Each row comes from the steps of one path. Every step used is in the known rows, and no mark comes twice. Write the path behind each row, first mark first.
In the rows, 100 means zero.
Known rows
fosu -> dupu -> gode: [108, 113,  73,  86, 112,  96,  98,  67,  97,  83,  94, 147,  97, 112, 107,
 107, 113,  86,  69,  98,  93, 110, 111,  95,  94, 126,  71,  81,  98, 101,
 111, 111, 106,  47, 129,  86,  71, 111, 110,  73,  91, 126, 101,  70, 108,
  92,  90, 110,  80, 123, 100,  77]
dupu -> fosu -> legulo: [111, 103, 110,  94,  90,  95,  93, 122, 119,  97,  95,  80, 112,  94, 114,
 118, 112,  95,  99, 110, 115, 102,  99, 105, 116, 125,  81, 110,  51,  81,
 128, 101, 121,  94,  88,  88,  95, 106,  96,  76,  88,  89,  79,  68, 108,
  85,  72, 115,  80,  67, 106,  95]
bogad -> fosu -> vuto: [ 94,  51,  91, 125, 116, 117, 107,  97, 115,  96,  87,  74,  85,  93, 135,
 126, 134,  91, 104,  95, 132, 126,  95, 135, 113,  95,  57, 136,  62,  72,
  80, 105,  92,  83, 109,  88,  80, 100, 105,  69,  76,  96, 113,  84,  93,
  97,  90, 114,  96,  75, 126, 100]
gode -> vuto: [ 98,  62,  95,  99, 114,  89,  99, 110,  87, 135,  94, 144,  78, 104, 120,
 130, 121,  91, 101,  95, 129, 120, 107, 124,  91,  82,  76, 118,  52,  75,
  88, 116, 119, 105, 120,  94,  87, 109, 102,  95,  76, 111, 104,  63, 101,
  89,  84, 106,  87,  76, 107,  98]
lonuz -> fosu -> vuto: [ 99,  49,  90, 119, 124, 106, 104, 131, 104, 100,  98,  85,  86,  84, 136,
 112, 129,  94, 113,  97, 140, 123,  83, 129,  95,  97,  67, 125,  57,  87,
  73, 108,  93,  69, 116, 102,  87, 111, 103,  75,  81,  96,  99,  68,  96,
 101, 109, 125,  93,  73, 107, 125]
vuto -> gode: [ 93,  98,  82,  92, 100,  95, 109, 111,  89, 109,  82, 152, 108,  93,  93,
 107, 108,  93,  93, 105, 134, 100, 120,  98, 104, 104,  80, 118,  86,  94,
  88,  82, 131,  66, 113, 101,  86,  99, 110,  81,  83, 123, 118,  74,  90,
  87,  93,  98,  82, 105, 107,  87]
dotab -> fosu -> legulo -> gode -> dupu: [121, 131, 135, 108,  83,  83, 109,  80, 109,  97,  98,  81, 100,  78, 121,
 127,  84, 101,  98, 101,  99, 107, 112,  82, 108, 146,  92,  54,  99, 133,
 122, 116,  89, 136, 119,  93, 102, 116,  90, 113, 102, 103, 110,  92, 106,
  85,  70, 119,  66,  90, 103,  85]
bogad -> fosu -> legulo -> gode: [113, 125, 131, 104, 101,  99, 118, 105, 112,  84,  79,  82, 116,  77, 117,
 123, 104,  80, 108, 113, 123,  94, 113,  96, 119, 127,  90, 128,  97,  97,
 123,  99,  96, 110,  99,  89, 118, 109, 104,  72,  83, 107, 131, 105,  89,
  81,  87, 106,  81,  93, 116, 101]
fosu -> dupu -> gode -> dotab: [114, 108,  73,  81, 114,  94,  94,  75,  88,  80,  79, 162,  98, 124, 109,
 105, 102,  78,  71,  87, 103, 115, 109,  89,  85, 134,  81,  72, 122,  93,
 121, 113, 102, 111, 123,  91,  76, 119,  97,  84,  76, 135, 110,  71, 111,
  98,  86, 111,  75, 145,  94,  71]
dotab -> fosu -> vuto -> gode -> legulo: [ 99,  52, 137, 120, 109, 121, 101, 126, 126,  88,  80,  78, 104,  61, 125,
  99,  91, 115, 100, 102, 122, 121,  96, 110,  92, 110,  78, 110, 106, 107,
  94, 105, 111, 130, 119, 112,  93,  93,  79, 110,  81,  91, 103,  68,  93,
  91,  86, 140,  78,  91, 114,  82]
fosu -> vuto -> gode: [ 88,  54,  93, 112, 113, 108,  92, 118, 102,  76,  93, 147,  92,  78, 109,
 103, 114, 101,  95,  91, 131, 118,  99, 115,  90,  88,  66, 129, 101,  95,
  78,  92, 114,  67, 134, 100,  78, 100,  95,  68,  83, 115, 110,  62, 101,
  92, 102, 129,  86, 110, 122,  84]
legulo -> gode -> dupu -> fosu: [103, 120,  57,  94,  87,  81, 103,  94,  96, 102,  78, 102,  80,  97, 111,
 129,  99, 106,  81,  92, 106, 123, 107,  91, 100, 137,  94,  73, 103, 102,
  97, 112,  93,  85, 115,  75,  90,  92,  82, 100, 112, 111,  79,  87, 109,
  92,  71, 108,  82,  95, 111, 106]
bogad -> fosu -> legulo -> gode -> dotab: [124, 115, 126, 100, 106,  92, 114, 111, 103,  83,  60,  97, 119,  95, 118,
 117,  93,  72, 110, 101, 133, 103, 108,  89, 114, 139, 100, 121, 119,  88,
 133, 108,  94, 169,  90,  96, 121, 112,  93,  83,  69, 115, 139, 112,  98,
  84,  81, 105,  73, 115, 110,  96]
maginu -> lonuz -> fosu -> legulo -> gode -> dupu: [118, 140, 139,  95,  99,  83, 129,  92,  92,  83, 128,  82,  93,  69, 102,
 106, 103,  92,  93, 104, 114,  96,  95,  82,  97, 136,  94,  56, 105, 152,
 134, 113,  90, 134, 125, 135, 106, 113, 101,  89,  94,  88, 117,  81, 106,
  97,  96, 138,  55,  88,  95, 119]
legulo -> gode: [102, 122,  80,  86, 109,  79, 113, 118,  84, 108,  83, 149,  92,  94, 107,
 116, 104,  76, 100, 104, 127, 101, 120,  90, 104, 108,  90, 123,  84, 108,
  89, 100, 106,  60, 110,  92, 104, 112, 112,  65,  88, 130, 112,  87, 100,
  78,  83,  84,  75, 109, 106, 104]
dotab -> fosu -> dupu -> gode -> vuto: [102,  64,  72, 116, 111, 104,  93,  84, 120, 101,  90,  87,  92,  95, 138,
 123, 101, 111,  78,  88,  94, 134,  99, 108,  82, 112,  72,  66, 118,  95,
 104, 134,  93, 114, 136,  93,  86, 112,  83, 116,  85, 100,  96,  70, 112,
 105,  82, 125,  91, 101, 108,  87]
vuto -> fosu: [100,  95,  82,  97, 106, 106, 110, 110, 104, 127,  76,  88, 108,  97, 104,
 119, 120,  75, 106, 112, 142, 103, 105, 110, 114, 111,  77, 112,  43,  80,
  92,  85, 124,  66,  92,  90,  86,  95, 113,  85,  93,  97, 112,  73,  80,
  88,  88, 103,  82,  65, 112,  99]
vuto -> fosu -> legulo -> gode: [114, 127, 126, 100, 103,  95, 104, 125, 111,  85,  79,  88, 124,  68, 104,
 109,  95,  78, 111, 120, 129,  97, 107,  92, 109, 129,  92, 113,  90,  98,
 123,  93, 111,  96, 101,  86, 114, 107,  96,  75, 100,  96, 125,  82,  84,
  78,  91, 118,  80,  85, 115,  94]
lonuz -> fosu -> dupu -> gode: [106, 102,  67,  97, 113, 108, 113,  94,  99,  89,  88, 100, 104, 102, 120,
 109, 116,  94,  81, 106, 107, 109,  96, 100,  91, 130,  80,  82, 101,  98,
 104, 110,  90,  52, 122,  93,  84, 113, 107,  87,  93, 112,  99,  78,  97,
 104, 107, 118,  84, 114,  90, 109]
gode -> bogad: [113, 107,  95,  94,  98,  92, 105, 109,  88, 138,  93, 137,  98, 115, 102,
 121, 116,  92, 108,  96, 125,  94, 116,  98,  96,  86,  87, 118,  40,  95,
  89, 108, 113,  88,  99,  94,  89, 110,  56, 106,  82, 128, 105,  62, 104,
  79,  73,  84,  90,  91, 114,  90]
legulo -> fosu: [ 91, 120,  74, 102,  95,  98, 114, 122, 100, 121,  80,  87,  97, 103, 114,
 126, 123,  95, 110, 112, 136,  99, 102, 101, 112, 116,  87, 113,  48,  91,
  87,  97, 102,  66,  88, 102, 108, 108, 113,  71,  85, 102, 102,  86, 100,
  87,  75,  87,  87,  70, 105, 113]
bogad -> fosu: [100,  91,  86, 104, 102, 106, 126,  91, 102, 129,  76,  84, 103, 103, 118,
 135, 131,  78, 103, 108, 137, 105, 112, 114, 126, 112,  74, 123,  45,  75,
  93,  97, 106,  84,  91,  93,  85,  96, 118,  85,  76, 103, 117,  96,  86,
  91,  81,  89,  87,  68, 116, 105]
dotab -> fosu -> dupu: [113,  99,  91, 113,  99, 105, 117,  63, 110, 115,  95,  81,  97, 101, 116,
 124, 116,  96,  96,  93, 110, 118, 102, 103, 114, 133,  66,  56,  51, 106,
 101, 101,  94,  78, 110,  97,  77, 120, 104,  99, 100, 102, 110,  78, 105,
  99,  73, 106,  71,  63, 107,  89]
lonuz -> maginu: [105, 110,  65,  75, 114,  80, 112, 102,  82, 116,  85, 153, 102,  98, 101,
  97, 134,  82,  86,  92, 148,  96, 117, 106, 150, 106,  79, 123,  14, 100,
  61, 112, 115,  63,  96,  80,  87, 105, 131,  72,  79, 121,  91,  70,  80,
  90, 120,  83,  83,  86,  99, 117]

Write each row's path
[124, 140, 138,  94,  93,  82, 104, 119,  97,  94,  95, 130, 115,  89, 102,
 112,  89,  90, 112, 104, 112,  81, 119,  78,  91,  99, 100, 113,  88, 116,
 122, 112, 106, 113, 107,  93, 120, 120,  44,  93,  90, 127, 119,  72, 114,
  65,  76, 102,  82, 113, 114,  86] => fosu -> legulo -> gode -> bogad
[125, 130, 135, 106,  98,  93, 100, 135, 110,  92,  78,  81, 127,  77,  99,
 112,  87,  89, 119, 114, 125,  89, 107,  84,  93, 110, 104, 114,  95, 104,
 125, 102, 108, 118, 101,  91, 127, 108,  31, 105, 103, 108, 129,  74,  93,
  69,  81, 119,  88,  96, 128,  93] => vuto -> fosu -> legulo -> gode -> bogad
[122,  87,  95, 107,  99, 103, 114,  70, 101, 113,  80,  94,  97, 116, 119,
 118, 106,  92,  94,  81, 117, 122, 101,  97, 102, 139,  76,  51,  77,  98,
 111, 105,  95, 138, 104, 104,  80, 125,  93, 111,  85, 113, 115,  79, 112,
 106,  69, 109,  66,  85,  93,  79] => gode -> dotab -> fosu -> dupu
[110, 124,  98,  95,  94,  88, 100, 137, 117,  78,  87,  88, 113,  79, 112,
 113,  92,  95,  99, 110, 115,  99, 104,  93, 107, 129,  89, 115,  98,  99,
 127, 105, 106,  91,  95,  88, 120, 113,  88,  71,  96,  99,  87,  82, 106,
  80,  72, 108,  83,  94, 112, 104] => dupu -> fosu -> legulo -> gode
[106,  89, 100, 123,  95, 124, 118,  64, 106,  92,  70,  88, 115, 102,  98,
 125, 116, 115,  91,  83, 113, 107, 106,  99, 101, 111,  78,  81, 101,  93,
 105,  89,  98, 104, 122,  95,  86,  97,  34, 128,  98, 113, 133,  82,  96,
  96,  85, 124,  96, 102, 136,  80] => vuto -> gode -> bogad -> fosu -> dupu
[101, 118,  90, 108,  97, 106, 117,  75, 100,  95,  92,  83,  92, 106, 111,
 128, 130, 102,  98,  99, 111, 109,  94, 108, 107, 132,  71,  69,  52,  98,
 101,  98,  96,  62, 111, 101,  96, 124, 104,  75, 100, 101, 110,  77, 108,
  96,  79, 111,  80,  74, 108,  94] => legulo -> fosu -> dupu
[113,  93,  69, 101, 113, 115, 108,  62, 104,  80,  61, 105, 110, 123, 124,
 118, 110,  81,  76,  89, 111, 117, 103,  98,  98, 143,  82,  83, 132,  73,
 123, 110,  88, 128, 110,  88,  81, 101,  94,  93,  74, 121, 123,  97, 102,
 105,  84, 110,  84, 131, 105,  83] => bogad -> fosu -> dupu -> gode -> dotab
[ 96,  47,  88, 137,  99, 114,  96, 131, 126, 100,  87,  80, 103,  74, 122,
 108,  97, 125, 107,  85, 127, 122,  98, 106,  81,  80,  76, 111, 115, 106,
  72, 104,  93, 113, 122, 109,  98,  95,  21, 124,  87, 104, 110,  67, 106,
  90,  83, 122, 103, 102, 131,  89] => dotab -> fosu -> vuto -> gode -> bogad
[103,  53,  97, 131, 109, 119, 105, 100, 117, 105,  86,  75,  92, 102, 135,
 129, 132, 101, 113,  84, 125, 122,  94, 128,  97,  79,  70, 134,  66,  77,
  78, 113,  88, 108, 109,  93,  87,  99,  37, 102,  77, 106, 116,  77,  99,
  92,  78, 111, 104,  83, 138,  99] => gode -> bogad -> fosu -> vuto
[ 99,  48, 141, 114, 114, 131, 108, 106, 115,  77,  66,  77, 104,  71, 121,
 108, 108, 105, 101, 104, 125, 116,  93, 124,  98, 106,  73, 136, 109,  84,
 103, 102, 113, 128, 123, 101,  91,  79,  82,  97,  75,  95, 123,  75,  84,
  94,  94, 144,  90,  97, 127,  83] => bogad -> fosu -> vuto -> gode -> legulo
[120, 104,  82, 106, 103,  92, 118,  85, 103,  95,  72, 100,  99, 101, 122,
 115,  86,  88, 102,  82, 114, 123, 102,  84,  97, 147,  90,  57, 123, 113,
 109, 112,  77, 135, 111, 101, 101, 126,  84, 106,  95, 124, 122,  95, 110,
  97,  72, 102,  68, 112,  99,  89] => legulo -> gode -> dotab -> fosu -> dupu
[118, 117, 113, 104,  94, 110,  97, 108, 124,  96,  79,  76, 134, 103, 121,
 122, 105,  93,  95, 111, 105,  87, 116,  90, 101, 106,  91, 127,  99,  89,
 131, 116, 102, 128,  98,  89, 106,  91,  45, 105,  71, 108, 114,  86,  97,
  76,  77, 109,  99, 119, 120,  88] => dupu -> gode -> bogad -> fosu -> legulo
[115, 114,  72, 100, 112, 109, 118,  91, 107,  96, 119,  87, 105, 100, 101,
  99, 119, 102,  77,  89, 109, 100,  95,  85,  75, 106,  83,  68, 113, 131,
 119, 116,  83,  89, 121, 135,  89, 111,  49, 105,  85, 101, 106,  60, 113,
 102,  98, 123,  80, 116, 108, 118] => maginu -> lonuz -> fosu -> dupu -> gode -> bogad
[ 92,  37,  55, 105, 111, 111,  80, 143, 111,  70,  68, 110,  99,  90, 122,
 104, 102, 111,  92,  79, 136, 136,  84, 116,  77, 111,  83, 121, 146,  69,
  94,  99, 105, 127, 111,  96,  94,  93,  66,  86,  77, 107,  93,  67, 108,
 102,  88, 134,  97, 122, 118,  92] => dupu -> fosu -> vuto -> gode -> dotab
[108,  75, 100, 121, 117, 100, 105,  94, 105,  86,  77,  93,  82,  76, 113,
 123, 104,  98,  98,  89, 115, 132,  86, 117,  83, 114,  74,  79, 111,  84,
 102, 108,  98, 103, 144,  84, 103, 112,  76, 107, 110, 102, 129,  70,  99,
  95,  93, 141,  88,  88, 125,  95] => legulo -> gode -> vuto -> fosu -> dupu
[107,  45,  86, 120, 114, 106,  97, 121, 115, 106,  88,  91,  90, 101, 143,
 113, 106,  90, 110,  84, 136, 134,  89, 118,  91, 111,  73, 104,  87,  88,
  84, 118,  90, 144, 104, 103,  87, 114,  84,  94,  69, 106, 107,  74, 112,
  99,  76, 113,  83,  87, 106,  96] => gode -> dotab -> fosu -> vuto
[117, 109, 136,  99, 101, 107, 102, 110, 114, 103,  90,  80, 126,  84, 101,
 112, 115,  80, 111, 120, 132,  94,  97, 107, 116, 123,  77, 108,  43,  87,
 124,  89, 128,  98,  94,  91,  96, 107, 110,  81,  93,  87, 120,  68,  83,
  83,  86, 124,  71,  58, 111,  84] => vuto -> fosu -> legulo
[ 95,  91, 107, 105, 115, 117,  88, 138, 117,  72,  75,  77,  99,  79, 140,
 101, 106, 106,  95, 118, 108, 109,  86, 111,  78, 114,  85, 133, 113,  96,
 100, 127, 101, 101, 116, 101, 112,  96,  87,  70,  77,  94,  89,  67, 105,
  90,  83, 128,  95, 118, 111,  98] => dupu -> gode -> legulo -> fosu -> vuto
[107, 126,  90,  91,  98,  73, 112,  74,  75, 109,  90, 149,  75, 100, 103,
 125, 100,  89,  86,  96, 104, 107, 123,  87, 102, 128,  93,  74,  88, 115,
  90, 109,  98,  82, 130,  82,  86, 106, 102,  92, 102, 131, 109,  87, 108,
  82,  83, 101,  71, 109, 102,  92] => legulo -> gode -> dupu
[106, 105,  68,  98, 111, 113,  97,  75, 113,  81,  81,  94, 111,  98, 104,
 106, 112,  86,  77, 106, 107, 111,  98, 100,  95, 134,  73,  77, 102,  89,
 112,  99, 109,  53, 121,  84,  74,  99,  99,  85, 101, 106, 111,  69,  90,
  95,  99, 127,  83, 107, 112,  83] => vuto -> fosu -> dupu -> gode
[ 98,  84,  89,  99, 114,  77, 104, 128,  85, 117,  85, 148,  80,  87, 120,
 126, 101,  89, 104,  94, 124, 118, 110, 108,  83,  84,  88, 126,  99,  89,
  86, 123, 104, 104, 125,  91, 110, 114,  94,  90,  82, 122, 113,  74, 108,
  85,  86, 103,  86, 106, 114, 108] => legulo -> gode -> vuto
[ 97,  46,  90, 107, 120, 104,  89, 123,  94,  70,  75, 162,  94,  92, 110,
  97, 103,  92,  95,  80, 138, 125,  94, 111,  80,  99,  79, 122, 128,  81,
  84, 101, 114, 128, 125, 101,  85, 104,  83,  81,  69, 125, 122,  65, 103,
  93,  97, 130,  85, 130, 113,  80] => fosu -> vuto -> gode -> dotab
[112, 100, 101, 103, 107, 112, 109,  67, 105, 101,  86,  86, 101,  97, 103,
 120, 123,  90,  96, 100, 119, 114,  92, 112, 107, 131,  64,  66,  48,  87,
 106,  86, 113,  61, 116,  87,  70, 110, 102,  90, 109,  98, 123,  65,  88,
  96,  90, 127,  79,  63, 119,  84] => vuto -> fosu -> dupu
[114,  85, 130, 118, 104,  87, 105, 131, 122, 102,  90,  76, 105,  63, 138,
 123,  85, 100, 109, 103, 115, 118, 104, 101,  94, 103,  91, 105, 106, 106,
 118, 127,  96, 154, 116, 100, 127, 123,  83, 110,  82,  93, 119,  85, 109,
  86,  76, 117,  83,  82, 109,  99] => dotab -> fosu -> legulo -> gode -> vuto
[120, 141, 144,  89,  92,  74, 102,  73,  86,  82, 102, 135,  91,  88, 103,
 119,  91,  86,  92,  99,  93,  99, 115,  88, 106, 134,  93,  66,  89, 124,
 124, 115, 107, 114, 129,  85,  91, 113,  97,  88,  97, 121, 115,  84, 110,
  79,  79, 123,  66, 105, 100,  82] => fosu -> legulo -> gode -> dupu
[102,  99,  71, 101, 108, 113, 113,  54, 110,  85,  80,  93, 108, 106, 122,
 128, 119,  91,  72, 101, 102, 112, 107, 104, 109, 131,  71,  85, 103,  88,
 113, 102,  93,  66, 119,  84,  74,  97, 104,  82,  89, 112, 114,  91,  96,
 100,  87, 110,  88, 112, 111,  89] => bogad -> fosu -> dupu -> gode
[ 95,  58,  89, 113, 130, 106, 118, 123, 109,  98, 136,  78,  79,  77, 121,
 101, 137,  92,  96,  95, 146, 117,  77, 122,  96,  84,  62, 112,  67, 115,
  86, 111,  92,  82, 117, 146,  87, 111, 110,  64,  73,  80, 103,  59, 103,
 105, 106, 134,  74,  67, 105, 135] => maginu -> lonuz -> fosu -> vuto
